What can hang from each mark
Q149: Q363 Q864
Q826: Q816
Q816: Q683 Q864
Q701: Q864
Q864: Q149 Q816 Q842
Q683: Q816
Q363: Q149 Q826
Q842: Q864

Every row comes from one small tree of marks. Brackets hold a mark, then the marks that hang from it, in the order of their numbers. Every link used is in the known rows. Which tree was each row made from?
Known rows
{Q683 {Q816 {Q864 {Q149 Q363} Q842}}}: [  5.2  70.6 -17.9 -30.5   1.6  22.1   0.3   9.7 -29.9 -11.1  17.8  -5.0
 -40.9  10.4 -38.5 -31.2 -10.0   0.7]
{Q816 Q683 {Q864 Q149 Q842}}: [ -1.2  62.0 -14.6   1.1  56.5   2.5   6.6   6.2 -37.4 -12.1  30.3  11.4
 -55.1  19.8 -31.2 -55.4  15.1   6.8]
{Q826 {Q816 Q683 {Q864 {Q149 Q363} Q842}}}: [-14.8  50.7  -2.7  20.8  32.5   7.5   5.6 -16.8 -55.8  -4.4   2.1  -1.9
 -31.0 -17.1 -49.5 -54.8  -7.2  -2.6]
{Q864 {Q149 {Q363 Q826}} {Q816 Q683} Q842}: [  7.2  85.2 -47.7 -18.1  45.7  -6.9 -22.6  -3.8 -56.5   6.5  12.1  -8.5
 -41.3 -28.2 -40.5 -63.1   3.7  35.1]
{Q826 Q816}: [-22.1  23.3  11.3  24.6   7.6   9.9  -2.7 -22.2 -41.2  -2.4 -12.4 -18.7
   1.0 -35.6 -53.9 -26.6 -29.9 -14.3]
{Q864 Q842}: [  6.6  51.3 -11.5  -1.8   7.6  11.6  -9.9  10.3 -14.9   1.4  21.6  -2.1
  -4.8  -3.4 -46.7 -25.7 -13.1 -11.9]
{Q701 {Q864 {Q149 Q363} Q842}}: [  4.7  50.5 -45.6 -14.5  12.6  17.6  -6.6 -21.5 -14.9  -2.0   3.5 -16.3
 -25.8 -17.6 -42.2 -64.2  13.6  -7.9]
{Q842 {Q864 {Q149 {Q363 Q826}} {Q816 Q683}}}: [ 16.5  30.4 -47.7  -7.4  51.2  -3.8 -35.6   5.0 -41.3  -2.1   8.1 -39.4
 -48.1 -10.8 -36.5 -42.5   1.9  38.2]
{Q864 Q149 {Q816 Q683}}: [-11.2  64.2 -28.6 -15.9  61.5   0.9 -10.6  -8.6 -57.4 -16.8  18.0 -27.8
 -44.4 -29.2 -30.9 -60.2   2.5  34.2]
{Q683 {Q816 {Q864 {Q149 {Q363 Q826}} Q842}}}: [  2.7  64.6 -17.3 -26.2  -1.7  13.7  -4.2   4.6 -31.3  -3.5   8.8  -0.5
 -43.3  10.3 -39.6 -27.5 -14.5   0.6]
{Q363 Q149}: [  6.9  18.1   9.4   8.3  20.5 -11.9 -26.1  -4.0  -5.7  16.5 -36.9  -7.6
   6.7 -16.9 -41.3   4.5 -18.8 -19.2]
{Q683 Q816}: [ -8.1  38.2  -6.2 -21.5  -3.1  12.4  -9.0  10.8 -16.5  -1.7  19.7 -20.6
 -19.6  -1.2 -39.0 -11.9 -35.8  -2.1]
{Q864 Q149 {Q816 Q683} Q842}: [ -0.6  89.6 -36.9 -25.0  44.5   9.8 -12.2   2.6 -58.1  -9.7  41.9 -22.6
 -47.0 -21.1 -39.9 -77.2   1.1  24.9]
{Q683 {Q816 {Q864 Q149}}}: [ -5.4  56.0  -7.8 -26.5   6.9  19.8   3.1   4.1 -31.5 -17.1  14.0 -11.3
 -44.2   9.8 -34.5 -27.1 -13.9   0.0]
{Q816 Q683 Q864}: [ -5.2  26.8  -2.0  11.1  62.1 -17.2   1.3  14.5 -27.5   2.4  23.4  14.6
 -38.8  19.1 -20.2 -24.2  -0.2   1.9]
{Q363 Q826}: [-10.2   9.0  -1.0  19.9  14.5 -22.7 -21.2 -15.8 -17.8  17.3 -28.9   5.8
  -9.1 -11.4 -39.2   1.1 -24.6  -2.6]
{Q149 {Q363 Q826}}: [  6.8  19.7 -19.1  17.0  26.1 -21.8 -23.4 -10.5 -11.3  17.6 -44.0  12.2
   6.1 -21.2 -38.8  11.3  -8.1  12.3]
{Q149 {Q363 Q826} {Q864 {Q816 Q683} Q842}}: [  1.8  44.1 -29.4  -1.0  16.0 -30.1 -45.0 -17.5 -23.2  42.7  -7.2   7.4
 -28.7 -16.4 -44.7 -38.2   7.5   4.5]

Write each row's tree
[  5.4  57.1 -53.7 -27.1  14.8   2.7 -18.8 -20.1 -36.1  11.9   6.8 -19.7
 -36.1 -30.2 -36.5 -71.1   5.6   0.2] : {Q701 {Q864 {Q149 {Q363 Q826}} Q816 Q842}}
[ 20.2  27.7 -37.9   1.5  35.2  19.4 -23.1  -0.7 -19.1 -21.7  -6.3 -36.9
 -30.7  -3.1 -45.6 -29.0  12.6  24.4] : {Q842 {Q864 {Q149 Q363}}}
[ 15.4  37.0 -38.0 -16.1  36.3  16.7 -27.6   5.3 -41.7 -19.1  17.4 -49.9
 -44.0 -10.9 -39.0 -45.8   2.2  24.9] : {Q842 {Q864 Q149 Q816}}
[  0.5  69.1 -29.2   8.7  21.8  10.4  -9.6 -23.5 -36.5  -5.3 -17.5  -1.5
 -23.6 -21.9 -57.6 -49.8   4.6  15.2] : {Q864 {Q149 {Q363 {Q826 {Q816 Q683}}}} Q842}
[-21.2  24.3   3.4  29.0  18.0 -17.6 -10.2 -26.8 -48.4  16.4 -20.5   7.2
 -32.7 -12.3 -47.5 -34.3 -24.4  -6.1] : {Q363 {Q826 {Q816 Q683 {Q864 Q149 Q842}}}}
[  8.8  18.2 -33.6  14.2  35.9   7.4 -25.8  -9.8 -30.1  -8.7 -10.9 -35.5
 -37.0  -8.0 -49.7 -36.1   0.0  24.6] : {Q842 {Q864 {Q149 {Q363 {Q826 {Q816 Q683}}}}}}
[ 18.4  36.5 -48.3 -11.4  54.9   5.0 -31.2  10.1 -39.8 -10.1  17.4 -44.0
 -45.9 -10.7 -36.1 -45.9   5.9  38.5] : {Q842 {Q864 {Q149 Q363} {Q816 Q683}}}
[ -1.1  47.3 -17.5   8.0  72.4  -7.2   4.6  -0.9 -34.1 -13.7   1.9  12.8
 -46.8   9.3 -24.9 -37.2  22.1  20.6] : {Q816 Q683 {Q864 {Q149 Q363}}}
[-18.1  36.1   8.4  22.6  25.2   0.4   2.8  -5.8 -51.0   6.7  16.9  -0.8
 -25.9 -10.3 -46.0 -45.8 -22.4 -16.1] : {Q826 {Q816 Q683 {Q864 Q842}}}
[  3.0  34.8   2.3  -4.4  13.4 -17.8 -41.3  -9.3 -14.0  34.5 -10.4 -10.8
 -17.8 -13.4 -46.0 -30.4  -8.1 -24.5] : {Q363 {Q149 {Q864 {Q816 Q683} Q842}}}
[-20.2  48.5   3.0  20.1  29.4  10.1   7.6 -16.8 -57.6  -6.8   9.9  -5.7
 -35.7 -13.5 -49.6 -59.4 -11.8  -7.8] : {Q826 {Q816 Q683 {Q864 Q149 Q842}}}
[-23.0  23.3  12.0  27.3  33.6  -4.1   3.8 -11.2 -50.6   3.1   5.2  -3.0
 -24.6 -14.3 -41.5 -37.6 -21.6 -11.5] : {Q826 {Q816 Q683 Q864}}
[ 10.0  59.5 -28.9 -13.5   9.1  -4.2 -35.4 -11.3 -20.0  21.4   0.8  -2.6
 -16.2 -22.0 -46.5 -39.0  18.9  -1.8] : {Q149 Q363 {Q864 Q816 Q842}}
[-13.4  16.1  -5.8  26.5  -0.4 -18.6 -32.7 -46.1 -15.2  28.1 -52.6   5.4
  -9.5 -26.4 -56.1 -18.5   5.8  -9.1] : {Q149 {Q363 {Q826 Q816}} Q864}
[  3.0  59.1 -56.3 -27.5  32.4   2.9 -15.0 -10.9 -35.6   9.4  27.7 -23.4
 -41.2 -25.3 -33.0 -81.0   7.6   6.5] : {Q701 {Q864 {Q149 Q363} {Q816 Q683} Q842}}
[  3.3  35.2 -18.8  11.6  -3.3 -15.9 -36.6 -27.8  -2.6  31.0 -30.8  14.9
 -13.6  -9.1 -54.2 -21.6  13.6  -9.7] : {Q149 {Q363 Q826} {Q864 Q842}}
[-11.3  26.1 -34.4   2.0  15.0   4.7  -7.9 -41.7 -24.7   2.0 -25.7 -19.1
 -25.5 -31.0 -42.1 -55.0   4.1  -5.5] : {Q701 {Q864 {Q149 {Q363 {Q826 Q816}}}}}
[  4.1  59.2 -22.6   6.2  57.3  -9.3  -1.0   1.7 -36.1  -0.8   9.6  21.0
 -50.9  15.2 -31.9 -45.7  16.5  14.5] : {Q816 Q683 {Q864 {Q149 {Q363 Q826}} Q842}}
[ -0.1  45.3 -48.7 -24.7  30.0   5.2 -13.2 -22.8 -34.2  -0.7  -0.5 -28.2
 -31.7 -36.0 -29.6 -62.7  10.9   6.6] : {Q701 {Q864 {Q149 Q363} Q816}}
[ -7.5  42.3 -39.8 -25.7  25.5   7.8 -10.1 -23.2 -36.9  -4.5  10.8 -33.0
 -38.0 -31.0 -29.6 -68.9   4.6  -0.8] : {Q701 {Q864 Q149 Q816}}
[-16.9  32.2  -7.9  -4.6  26.2 -12.5 -29.0 -16.1 -25.1  14.9  18.5 -16.0
 -35.2 -12.4 -37.2 -46.7   5.0  -3.7] : {Q149 {Q864 {Q816 Q683}}}
[  0.0  68.6 -11.8 -31.3  -1.4  24.2   2.2   9.8 -32.1 -13.7  25.7  -8.5
 -45.2  13.7 -39.0 -35.6 -14.4  -4.6] : {Q683 {Q816 {Q864 Q149 Q842}}}
[  0.8  25.1   7.6  -2.9  11.9 -16.4 -39.9 -17.3 -13.1  27.2 -30.5 -13.9
 -10.7 -20.9 -43.4 -17.3  -5.7 -24.5] : {Q363 {Q149 {Q864 Q816}}}
